Each row was made from one small tree. The marks that hang from a mark follow it in brackets, in the order of their numbers. Every link used is in the known rows. Write each row's tree.
Known rows
q_285[q_825[q_27 q_573] q_907[q_135]]: [ 3.32 -1.66  1.82  1.31  2.93  2.57 -2.86 -2.31 -0.52 -6.45  0.49  1.60
 -1.20 -0.21 -0.93  0.75  0.27 -1.43  3.17  2.41]
q_285[q_825[q_27[q_907]]]: [ 0.87 -0.07  0.71  1.68  0.40  0.89 -0.28 -1.14 -1.28 -3.93 -0.71  0.85
  1.19  0.14 -0.07  1.42 -0.13 -0.97  0.22  1.89]
q_27[q_825[q_573]]: [ 1.33 -0.92  1.21  1.08 -0.44  1.11  1.00 -0.30 -0.72  0.53 -0.50  1.88
 -0.59 -2.30 -0.45 -0.58 -2.24 -0.42  2.48  0.86]
q_907[q_27 q_135 q_285[q_825[q_573]]]: [ 1.63  1.30  1.91 -0.53  1.93  2.08 -1.40 -1.46 -3.67 -3.88  1.54  3.60
 -0.59  2.38 -1.32  1.06  1.57 -0.47  4.44  4.19]
q_285[q_825 q_907]: [-0.35 -0.89  0.64  0.74  1.56  1.25 -1.82 -1.71  1.36 -5.68  1.42 -0.96
  0.84  1.24 -0.49  0.51 -0.95 -1.40  0.39  0.98]
q_573[q_825[q_907[q_27 q_135 q_285]]]: [-1.14  2.74  0.91 -0.84  0.18  0.00 -0.64 -0.87 -3.06  2.03  0.80  1.88
 -0.79  1.96 -0.49  1.45  2.69  0.26  3.07  0.97]
q_825[q_27 q_573 q_907[q_135 q_285]]: [ 3.65  1.23  2.85  0.23  1.50  0.88 -0.67 -1.01 -3.75 -0.71 -0.29  4.50
 -2.26 -2.78 -0.44  0.98  2.65 -0.09  4.44  1.21]
q_27[q_825[q_573] q_907]: [ 1.61 -2.64  1.23  2.06 -0.11  1.04  2.15 -0.40 -1.46  0.53 -0.29  2.74
 -0.49 -0.62 -0.95  0.63 -1.51 -0.63  1.89  1.62]
q_27[q_907]: [ 0.30 -1.66 -0.01  0.95  0.26 -0.11  1.12 -0.07 -0.79  0.01  0.21  0.86
  0.11  1.71 -0.53  1.28  0.73 -0.20 -0.54  0.79]
q_135[q_907[q_27]]: [ 1.01  1.29  0.39 -1.35 -0.35  1.15 -0.18 -0.14 -1.97  2.26 -0.01 -0.72
 -0.49  1.62 -0.54  0.30 -0.67 -0.12  1.78  0.91]
q_825[q_27]: [ 0.99  1.01  0.56  0.40 -0.26  0.22 -0.13 -0.10 -0.26 -0.40 -1.34  0.58
  0.70 -1.48  0.16  0.10  0.64 -0.01  0.30  0.93]
q_285[q_825[q_573] q_907[q_27 q_135]]: [ 1.73 -1.48  1.37  0.88  2.96  3.04 -2.95 -2.31 -0.82 -5.94  0.70  1.36
 -0.77  3.14 -1.61  0.90  0.45 -1.31  4.27  3.60]
q_573[q_825[q_907[q_27]]]: [-2.75  1.10  0.14  0.19 -1.08 -0.37 -0.41 -0.20 -1.14  2.85 -1.75 -0.26
  0.67  2.06  0.13  0.81  0.94  0.06  2.46 -0.48]
q_825[q_27[q_907[q_285]] q_573]: [ 1.88 -2.49  2.52  0.86  0.38 -0.13  1.56  0.44 -2.33 -0.42 -0.75  3.61
  0.80  0.46 -0.63  1.00  1.83 -0.28  2.06  2.07]
q_135[q_825 q_907[q_285]]: [ 2.64  0.85  1.06 -3.35 -0.69  1.04 -0.10 -0.01 -2.46  5.50  2.56  0.29
 -0.94 -0.58 -0.38  0.57  0.69 -0.24  1.02  0.73]
q_27[q_907[q_135]]: [ 2.23 -0.81 -0.25  0.74  1.54  0.89  0.15 -1.02 -1.91 -0.67  1.37  1.95
 -2.18  1.35 -1.00  1.74  1.74 -0.06  0.00  1.63]
q_825[q_27 q_573]: [ 1.87 -1.82  1.59  0.85  0.07  0.45 -0.01  0.39 -0.76 -0.12 -2.41  1.67
  0.22 -1.23  0.00 -0.30  0.30 -0.23  2.46  0.63]
q_27[q_825 q_907[q_135 q_285]]: [ 2.60  1.78  1.09  0.43  0.93  1.17  1.78 -1.59 -3.14 -0.66  3.54  4.20
 -1.73 -1.10 -1.52  1.70  0.80 -0.12  0.58  3.51]

Which tree is each row?
[ 1.77  2.05  0.49  0.41  1.69  2.77 -1.15 -2.35 -0.28 -2.30  1.73  1.49
 -0.89  0.67 -1.96  0.62  0.53 -0.50  2.31  4.26]
q_285[q_907[q_27[q_825] q_135]]
[ 4.30 -0.80  2.53 -2.56 -0.66  1.39 -0.14  0.34 -3.15  5.33  0.40  1.76
 -0.75 -1.69 -0.35  0.32  0.95 -0.41  3.26  1.31]
q_135[q_825[q_27 q_573] q_907[q_285]]
[ 0.34  0.05  0.87  0.05  0.12 -0.56  0.65 -0.34 -2.43  1.21  0.96  2.28
 -0.14  1.38 -0.41  1.71  2.67  0.16  0.46  1.55]
q_573[q_825[q_27[q_907[q_135 q_285]]]]
[ 2.82 -1.51  0.79 -0.64  1.93  3.04 -2.49 -1.55 -0.49  0.63  0.62  1.49
 -1.10  2.75 -1.89  0.74  2.73 -0.57  3.91  3.96]
q_285[q_907[q_27 q_135[q_825[q_573]]]]
[ 2.05  3.66  0.01  0.25  0.56  2.56 -0.45 -1.81 -2.17 -0.26  0.68  2.36
 -1.38 -0.45 -1.42  0.54  0.21  0.10  2.63  4.10]
q_907[q_27[q_825] q_135]
[ 0.20 -0.45  1.53  0.80  0.16  0.91 -0.47 -0.26 -1.96  0.89 -2.70  1.78
 -0.24  0.87 -0.49  0.39  0.82 -0.28  4.81  0.61]
q_825[q_573 q_907[q_27]]
[ 1.54  2.28  0.37  0.76  1.67  1.70 -2.24 -2.33 -2.18 -3.82  0.80  1.00
 -2.29 -1.49 -0.06  1.32 -0.14 -0.82  2.10  0.22]
q_285[q_825[q_907[q_135]]]
[ 0.98  3.58  1.10 -0.93  1.63  1.85 -1.51 -1.84 -3.29 -4.08  2.43  2.72
 -0.22  2.20 -1.21  1.32  1.82 -0.32  2.67  4.39]
q_907[q_27 q_135 q_285[q_825]]
[ 3.84 -3.05  0.30  0.17  1.23  1.89 -0.43 -0.78 -2.38  2.53  0.64  2.69
 -2.46  1.27 -1.20  1.68  2.44 -0.29  2.03  2.21]
q_27[q_907[q_135[q_825[q_573]]]]
[ 1.29  0.75  0.26 -0.12  2.21  2.00 -1.91 -1.80 -0.02 -2.55  1.36  0.74
 -0.74  2.80 -1.67  0.80  2.06 -0.31  1.93  3.35]
q_285[q_907[q_27 q_135]]
[ 1.23  3.24  0.92 -1.40  1.27  1.16 -0.53 -0.97 -3.01 -0.86  2.08  3.04
 -0.61  2.08 -1.36  0.99  3.04  0.41  2.31  3.96]
q_907[q_27 q_135 q_285]
[ 2.84  4.08  1.82 -0.28  1.19  0.62 -0.74 -1.43 -3.25 -1.00  0.79  3.40
 -1.81 -3.06 -0.40  1.34  2.99  0.09  2.27  1.45]
q_825[q_27 q_907[q_135 q_285]]
[ 1.71  0.71  1.31  1.08  1.76  2.46 -2.32 -2.06 -3.14 -3.37 -1.01  2.23
 -1.73  0.62 -0.70  1.19  0.26 -0.90  5.33  1.77]
q_285[q_825[q_573 q_907[q_27 q_135]]]
[ 1.02  0.35  1.50  0.38  0.06 -0.40  1.50 -0.08 -1.81 -0.68  0.30  2.56
  1.28  0.19 -0.51  1.38  2.24 -0.12 -0.11  2.35]
q_825[q_27[q_907[q_285]]]
[ 1.96  1.35  2.32 -0.34  1.57  1.35 -0.72 -0.97 -4.07 -0.11  0.11  4.21
 -1.89  0.73 -1.20  1.12  2.76  0.05  5.44  2.22]
q_825[q_573 q_907[q_27 q_135 q_285]]
[-0.19 -0.39  1.22  0.40  0.72 -0.01  0.90 -0.75 -2.02 -3.22  2.17  1.91
  1.07  1.98 -0.61  1.73  0.65 -0.74 -0.13  1.93]
q_27[q_907[q_285[q_825]]]
[ 0.99  3.28  0.43  0.65  1.44  2.27 -2.40 -2.46 -2.73 -3.67 -0.06  1.26
 -1.31  0.39 -0.53  1.46  0.62 -0.77  3.33  2.01]
q_285[q_825[q_907[q_27 q_135]]]
[ 2.54  3.16  1.51 -0.44  1.69  1.31 -1.36 -1.79 -2.90 -4.63  2.37  2.88
 -0.85 -1.27 -0.48  1.18  1.53 -0.44  1.37  2.96]
q_907[q_135 q_285[q_825[q_27]]]
[ 4.27 -1.90  1.18 -0.25  1.95  2.52 -2.41 -1.53 -0.09  0.10  0.54  1.66
 -1.64 -0.41 -1.22  0.59  2.43 -0.64  2.74  2.68]
q_285[q_907[q_135[q_825[q_27 q_573]]]]
[ 0.35  2.67  1.37 -0.36  0.12 -0.36 -0.59 -0.86 -2.76  1.47  0.45  2.17
 -1.12 -1.28  0.11  1.31  2.59  0.21  2.12  0.06]
q_573[q_825[q_27 q_907[q_135 q_285]]]
[ 3.35 -1.66  2.01 -2.86 -0.44  1.21 -0.04  0.43 -2.87  5.71  1.60  1.31
 -1.37 -0.32 -0.47  0.24  0.36 -0.36  3.01  0.47]
q_135[q_825[q_573] q_907[q_285]]
[ 2.23  4.40  1.41  0.04  0.63  1.28  0.37 -1.96 -2.97 -0.18  2.43  3.47
 -2.41 -3.97 -0.78  0.87  0.19 -0.09  2.27  1.62]
q_27[q_825[q_907[q_135 q_285]]]
[ 2.74  0.13  2.48 -0.82 -0.43  0.95 -0.55 -0.21 -2.46  3.63 -1.25  3.09
 -0.01 -2.54 -0.10  0.67  2.65 -0.36  3.99  1.29]
q_135[q_825[q_27 q_573 q_907[q_285]]]
